Each row comes from the steps of one path. Every step used is in the known rows, and no mark comes twice. Write the path behind each row, first mark first.
(in the rows, 128 means zero)
Known rows:
ferikun -> peno -> geganev: [157 140 158  89 123  93 152  72 142 138  81 117 113 116 135  95 135 166
 144 134 105 135 118 114 110 150 144 127 139 113 133  96  96 107]
peno -> geganev -> monoz -> ferikun: [117 138 186  89 135  94  99  61  91 124 135 150  86 207 125  98 130 145
 119 174 122 107 137  97 148 132 156 152 150  90  96 110  92  96]
ferikun -> peno: [139 150 126 122 126  93 165  94 131 145 105 121 121 111 125  93 127 137
 133 133 116 119 116 135 132 148 134 139 120 139 134 108 110 129]
revu -> dorino -> depi -> monoz -> ferikun -> peno: [168 161  93 142 134  55 124  64  73 105 121  85 127 112 104   5 126 211
 154 137 115 110 103 127 125 203 126 118 147 128 127 110  96 111]
depi -> dorino -> leso: [120 110 104 142 168 162 143  85 167 103 113 130 152  72 126  62 105  96
 117 184 112 113 136  99 120 160 113  99 122 107 102  95 111 122]
dorino -> revu -> monoz -> geganev -> peno: [171 127  86 100 147 122 106  72  92 146 127 103  95 137  72 115 158 161
 150 142 126 104 168 143 171 138 191 145 137 151 136 197 116  67]
ferikun -> peno -> pidib -> monoz: [129 118 151 105 105  57 176  69 109 138  64 106 137  67  98 108 101 130
  94  99 133 120 158  90 123 131 137 168 105  91 140 127 130 114]
monoz -> ferikun -> peno: [133 150 128 122 138  74 150  84  83 129 129 168 100 126  95  71 134 135
 130 154 114 111 114 137 161 145 143 164 106 141 114  97 121 123]
leso -> dorino -> revu: [ 81  98  51  78 139 142 152  74  77  93 117  96 116 146 134 108 159 161
 139 148 126 165 155  83 109 121 134 161  90 135 143 165 137 128]
pidib -> peno -> geganev -> monoz -> ferikun: [133 129 153  91 168  92  87  80  94 121 176 155 102 197 164  86 126 173
 123 165 132 106 143 101 154 138 178 145 197  91 122  83  88 117]
monoz -> geganev -> peno -> pidib: [158 116 139 107 124 105 148  60 135 151 126 123 112 137  41 111 116 124
 128 109 141  71 145 139 175 126 162 179 157 104 108 155 127  75]
revu -> monoz: [153 125 115 133 124 132 100 138 143 131 130 128 140 100 124 157 155 142
 137  97 120 123 128 151 137 139 155  97 116 132 145 142 138 108]
leso -> monoz: [152 105 100 124 106 125 141 138 160 112 114 126 127 126 137 104 127 129
 136 134 155 126 114 158 145 147 144  95 118 110 127 113 113 122]
geganev -> monoz: [102 154 150 121 128 115 129  85 122 136 137 124 113 176 154 128 110 110
 117 156 125 103 138 107 137 126 140 133 139 117 124 124  98 120]
dorino -> depi -> monoz: [161 125 100 144 146 142 104 130 105 109 122 116 143 147 143 106 145 203
 180 121 154 143 107  99 138 171  96 108 168 134 135 131 115 127]
dorino -> depi: [123 116 120 139 131 108 100 107 101 122 148 101 109 148 130 119 125 162
 147 142 138 138 132  99 131 136 100 137 155 131 132 141 107 126]
depi -> monoz -> ferikun -> peno -> geganev: [188 139 141  96 155 107 143  90 108 113  79 161 132 138 109  57 163 210
 172 128 130 128  97 128 141 180 144 134 143 119 112  72 121 102]
leso -> monoz -> geganev -> peno: [186 116 107 108 107 118 150  84 153 139 130 139 114 161  86  85 125 122
 144 156 148  81 140 180 177 154 169 132 143 118 113 134 105  81]
peno -> geganev: [144 115 161  97 128 127 112 111 146 125 105 110 122 135 130 126 142 162
 138 128 129 142 134 105 103 135 141 124 140 101 121 119 116 110]
peno -> pidib: [124 102 142 121 118 118 139 114 135 120 106 109 131 103  97 131 124 131
 125  89 146 116 113 115 146 121 136 137 134  97 122 134 136 109]
ferikun -> peno -> pidib -> monoz -> geganev: [146 114 159  99  99  56 189  43  99 143  79 103 136  95  45 113  99 125
  94 104 123 102 189 130 133 133 146 177 135  88 130 132 137 105]
leso -> monoz -> ferikun -> peno: [163 123  99 126 116  74 168  89 118 115 118 167  98 127 110  53 128 137
 136 161 144 107 102 172 177 170 158 135  98 123 116  82 107 117]
revu -> dorino -> zekag: [115 141 126 140 119 109 143 112 124 114 131  66 118 102 145 102 106 125
  87 144  79 121 162  78  89 134 158 108 158 124 139 118 100 155]
geganev -> peno -> pidib: [139 117 132 109 126 109 138  88 144 140 103 132 116 105  95 113 117 131
 135  98 141  91 112 104 169 123 151 163 131 103 118 158 117  85]
monoz -> ferikun: [127 129 126 129 141 108 114 118  87 117 157 167 108 147  91 103 138 128
 121 144 127 116 126 144 159 128 135 156 121 128 112 118 139 123]
depi -> dorino -> revu: [119 129  71 132 165 153 139 105 126 102  83  80  93  93 139  90 124 130
 128 148 118 143 127 103 121 154 128 118 140 129 119 113 112 103]
dorino -> leso -> monoz -> geganev: [161  64 107 120 120 128 151  70 152 109 135 139 152 128  77  65 116 111
 124 210 159 109 155 157 158 154 149  97 118 107 106 125 104 132]

Which path is each row?
[133 111  39  66 140 133 131  36  93 130 136 106 110 161  77 118 178 166
 156 139 109 115 182 138 149 136 184 169 103 150 144 207 143  70]	leso -> dorino -> revu -> monoz -> geganev -> peno
[ 97  97  41  87 146 120 113  77  46  94 146 128 110 143  98 108 186 174
 141 136 121 149 156 118 149 133 169 164  73 142 137 174 159 100]	leso -> dorino -> revu -> monoz -> ferikun
[182 120 103 130 142 138 114 100 101 110 135 107 142 178  90 103 144 203
 173 128 153 118 141 134 147 168 110 117 200 139 121 124 127 114]	dorino -> depi -> monoz -> geganev
[129 121 135 117 131  56 165  68  90 128 109 145 104 102  62  73 123 144
 122 110 134  95 101 126 174 142 152 174 113 109 111 103 126 104]	monoz -> ferikun -> peno -> pidib
[161 106 146  96 160 126 108 133 141 128 138 114 140 122 175 117 132 183
 143 123 136 138 133 111 110 136 157 116 194 100 144  87 112 124]	pidib -> peno -> geganev
[118 140 178  90 126 116 112  70 134 133 114 110 108 185 157 122 124 146
 126 150 120 120 141  91 115 128 145 126 154  90 116 116  84 108]	peno -> geganev -> monoz
[135  68  99 126 123 126 143  98 158  99 116 143 147  96 126  64 114 113
 130 199 158 130 124 116 150 153 139  94  95 104 116 123 101 148]	dorino -> leso -> monoz
[146 135 180  79 132  53 136  58  66 133  84 158 110 111  99  83 126 157
 101 161 109 135 170  90 118 138 147 180 116  96 119 107 120 110]	pidib -> monoz -> ferikun -> peno -> geganev
[118  95 156 114 111  94 139 103 103 126  89 114 141  83  97 142 100 127
  89  92 143 130 170  86 122 115 133 161 114  79 132 152 146 114]	peno -> pidib -> monoz
[179 141  64 110 170 146 123  62 128 137 107  95  94 110  85  93 145 137
 143 126 104  91 157 154 156 169 178 128 152 142 121 158 115  38]	depi -> dorino -> revu -> monoz -> geganev -> peno
[116 130 143 115 135  86 108 112  53 120 133 167 121 123  95 113 118 121
  86 152 129 136 190 105 136 122 130 181 105 110 118 134 151 124]	pidib -> monoz -> ferikun
[137  94 161 105 102  92 145  77  95 131 104 105 139 114  45 142 102 120
  82 100 142 111 200 120 132 117 144 173 148  81 123 149 153  93]	peno -> pidib -> monoz -> geganev
[155 141 150  96 134  98 132  66  92 162 124 145 127 137  75 118 109 114
 102 157 118  97 212 125 132 121 150 187 135 117 126 165 133  93]	pidib -> monoz -> geganev -> peno
[119 110  55 108 154 136 120  76  53  80 164 152 143 187 115  82 169 218
 179 136 139 141 128  95 146 166  95 163 130 134 125 127 153 126]	leso -> dorino -> depi -> monoz -> ferikun
[136 116 150 111 117 106 138  91  87 140 129 122 141 136  76 134 113 115
  89 146 122 125 217 137 108 118 137 160 139 115 130 143 149 108]	pidib -> monoz -> geganev
[113 174 147 121 131  60 155  43  81 139 140 159  87 178 121  66 116 120
 115 168 110  85 132 131 169 141 149 168 120 128 113  98  90 116]	geganev -> monoz -> ferikun -> peno
[187 143 121 117 131 120 104  87 138 160 147 142 124 144  73 133 153 136
 144 114 117  73 154 181 169 140 180 136 139 145 127 169 134  69]	revu -> monoz -> geganev -> peno
[112 117  37  76 147  92 156  42  50 105 117 129 100 127  99  76 183 182
 153 136 104 141 140 126 148 151 173 171  63 151 148 154 145 100]	leso -> dorino -> revu -> monoz -> ferikun -> peno
[160 125  57  91 144 148 139  32  94 113 152 132 147 204  96  80 163 204
 188 140 128 104 154 119 150 163 118 171 161 141 127 154 134  95]	leso -> dorino -> depi -> monoz -> geganev -> peno
[132 115 156 102 137  63 117  70  67 134 119 169 105 102  62 100 106 125
  94 124 142  97 167  88 178 116 153 217 108  81 108 163 138  90]	geganev -> peno -> pidib -> monoz -> ferikun
[108 141 158 116 128  45 164  26  93 136 115 134  86 153  88  71 109 126
 115 132 125  67 111 113 187 140 157 177 126  97 109 106  96 101]	geganev -> monoz -> ferikun -> peno -> pidib
[135 161 177  87 123  82 150  34 137 146  86 107  96 165 158  93 122 146
 133 158 105 108 128  96 119 150 152 133 141 104 125 102  72 102]	ferikun -> peno -> geganev -> monoz
[147 148  56 129 169 100 138  76  89 111  91 114  87  78 106  61 152 153
 136 133  94 114 118 146 158 184 167 123 118 143 125 104 116  73]	depi -> dorino -> revu -> monoz -> ferikun -> peno
[126 134 112 147 109  80  93  90 106 115 151  41 121 112 119  74 100 157
 118 135 108 129 139 113  92 154 119 108 151 109 138 146  90 115]	revu -> dorino -> depi
[113  95 154 110 122  72 122  96  59 121 107 150 122 102  64 123 108 131
  83 108 147 121 169  96 154 114 144 191 109  77 111 141 154 106]	peno -> pidib -> monoz -> ferikun
[128 146 145 112 130  51 150  76  55 135 112 167 117 108  95  80 112 129
  90 158 106 119 175 112 135 138 139 189  95 120 127 111 135 128]	pidib -> monoz -> ferikun -> peno
[153 137 156  96 139  73 140  63 101 132 105 146  93 133 104  71 142 167
 135 150 110 124 113 123 133 149 149 154 130 114 112  87 108 103]	monoz -> ferikun -> peno -> geganev
[175 132  97 140 123 111 110  82 110 105 139  49 159 145  82  63 122 196
 145 125 126 108 148 151 104 184 122  91 193 123 130 132 109  96]	revu -> dorino -> depi -> monoz -> geganev
[141 131 167  91 154 113 103  91 134 136 151 114 119 169 198 107 122 168
 134 144 130 115 146  91 129 139 170 122 203  90 144  88  80 119]	pidib -> peno -> geganev -> monoz
[117 112 122 129 130 104 126  76 145 108 139  77 172  57 101  48  90 113
  92 187 107 122 145 100  87 146 138  93 101 101 121 155  96 141]	revu -> dorino -> leso
[135 135  51 102 147 102 153  46  56  91 132 158 136 165 115  48 166 225
 184 140 130 129 117 104 149 183 105 173 121 146 130 104 132 123]	leso -> dorino -> depi -> monoz -> ferikun -> peno
[191 140 101 124 152 135 115  73 101 128 136 130 127 185  88  82 142 200
 186 143 150  95 138 132 166 171 128 140 197 146 119 145 111  90]	dorino -> depi -> monoz -> geganev -> peno
[144  83  75 141 141 167 160  90 197  86  97 128 154  70 140  48 101  95
 122 192 140 114 117 126 139 185 129  66 108  88 100  79  98 120]	depi -> dorino -> leso -> monoz
[132  63 104 125 139 108 129  91 116  90 146 184 136 114  95  43 120 119
 121 218 165 119 127 127 184 152 147 121  92 102  99 116 111 142]	dorino -> leso -> monoz -> ferikun
[156  79 106 123  96 100 155  54 162 100 139  74 173  92  63  18  91 106
  97 203 127  98 157 165 122 168 166  73 114  90 113 135  90 114]	revu -> dorino -> leso -> monoz -> geganev
